Each row was made from one walk, in order. Every step used is in the known rows, and no mark comes twice. Write each row's walk.
In the rows, 128 means zero.
Known rows:
zevibu dirup pazaf lopel zimed: [169  57  90 149 168 112 122 161 155 111 136 176  84 118 170  95 101 126
 192 138  78]
zevibu dirup pazaf lopel zimed rula: [168  49  87 141 160 139 126 145 157 123 174 172 118 121 163  80 100 127
 181 130 128]
zevibu dirup: [126 100 106 110 120 124 107 135 142 132 146 129 136 127 140 104 128  84
 133 120 109]
rulo dirup zevibu: [123 107 125  88  96 123 173  96 102 166 199 162  83 140 109 123 107 115
 114 154 171]
zimed lopel pazaf dirup zevibu: [ 92  77 134 135 149 125 130 159 134 152 144 169  94 147 132  70  78 136
 149 131 155]
zimed pudub: [139 116 141 118 119 110 115 112 138 133 158 154 162 142 114 113 125 126
  87 114 153]
rulo dirup pazaf lopel zimed pudub sitine: [170  70 101 144 124  59 203 110 135 131 174 169 100 158 108 115  87 164
 168 142 118]
zimed lopel: [ 95 119 142 156 143 124 152 116 139 121 124 156 121 116 126 113 149 114
 131 109 147]
pudub sitine: [128 130 115 140 107 103 163 118 121 129 110  94 120 148 123 138 127 121
 130 129 104]
zimed pudub sitine: [137 117 123 127  94  84 153 103 134 131 134 118 158 161 108 124 125 122
  96 117 133]
pazaf dirup: [133 106  93 135 145 116 119 169 142 127 120 107 125 135 108 112 104 137
 145 127 117]
zevibu dirup pazaf lopel zimed pudub rulo: [189  44  90 162 149  75 132 132 186 130 172 173 129 140 146  96  84 120
 145 130  94]
zevibu dirup rulo: [134 106  99 100 121 114 127 156 122 163 170 126 145 133 148  97 141  57
 143 154 120]
pazaf lopel zimed: [158  81  83 159 142 107 155 156 160 117 108 150 110 113 145 122 123 149
 155 119 109]
dirup pazaf lopel zimed: [171  83 113 167 176 115 146 158 140 110 120 170  76 117 157 118 103 168
 187 141 100]
rulo dirup pazaf: [130 127 150 111 143 131 156 109  99 137 192 156  84 140 110 122  98 151
 171 165 137]
rulo dirup pazaf lopel zimed: [162  79 102 141 154 108 181 136 129 123 170 174  75 122 126 116  96 170
 201 151 114]
rula zimed pudub: [126 124 119 162  94 118 140 101 127 138 165 148 153 125 138  95 138 149
  67 110 172]
zevibu dirup pazaf lopel: [164  85 111 134 167 118  89 157 151  99 158 147  61 127 139 101  96 120
 186 138  89]
dirup pazaf: [139 130 159 138 163 136 122 130 108 120 145 149  90 135 135 120 103 143
 154 154 120]
pudub rulo dirup pazaf: [140 119 136 132 137 112 170  94 122 142 199 132  96 145  98 136  83 141
 168 169 128]

Which walk is each row?
[125 103 107 115 146 116 115 203 122 165 154 114 154 157 137  80  86 132
 175 169 120] | lopel pazaf dirup rulo
[ 85 123 126 200 115 126 182 103 130 126 135 155 112 102 147  95 161 138
 118  95 164] | rula zimed lopel
[118  98 115 122 150 128  94 180 147 138 121 119 143 148 127  89  68 162
 168 137 108] | lopel pazaf dirup
[142 114 131 162 102 100 187  66 121 149 234 149 122 143 112 103  91 165
 113 152 169] | rula zimed pudub rulo dirup pazaf
[172  73  93 166 150  91 200 122 153 132 175 155  82 132 123 130  77 167
 197 156 106] | pudub rulo dirup pazaf lopel zimed
[135  91  97 118 137 117 130 159 125 153 150 136  81 144 117 111  92 124
 117 139 148] | pazaf dirup zevibu
[ 76  97 111 192 138 126 141 152 147 132 129 140 123 122 147  55 100 173
 160 109 148] | rula zimed lopel pazaf dirup
[156  74  78 150 134 132 153 138 166 124 144 149 145 118 142 109 121 154
 145 114 156] | pazaf lopel zimed rula
[148  65 100 115  82  77 217  76 134 194 208 186 154 152 118 115  94 119
  77 149 179] | lopel zimed pudub rulo dirup zevibu
[ 82 102 107 183 138 115 163 175 127 162 158 134 136 129 159  42 114 140
 164 140 158] | rula zimed lopel pazaf dirup rulo
[167  67 115 129 144  90 172 120 140 123 193 201 106 138 116 101  88 170
 160 145 142] | rulo dirup pazaf lopel zimed pudub
[170  58  77 145 108  60 194 101 182 141 187 153 153 138 100 124  95 151
 125 123 135] | pazaf lopel zimed pudub rulo dirup
[152 109 130 139 112  89 137  96 160 138 166 129 175 150 105 130 110 122
  81 120 143] | zimed pudub rulo
[169  67  86 155 142 116 204 105 159 140 211 152 112 133 115 118  77 166
 184 154 154] | pudub rulo dirup pazaf lopel zimed rula
[189  67 114 179 160  82 153 127 173 121 154 171 120 139 135 119  85 164
 140 132 115] | dirup pazaf lopel zimed pudub rulo
[153  79 124 138 127  88 198  86 133 161 201 179 155 147 117 112  86 151
 127 157 143] | lopel zimed pudub rulo dirup pazaf
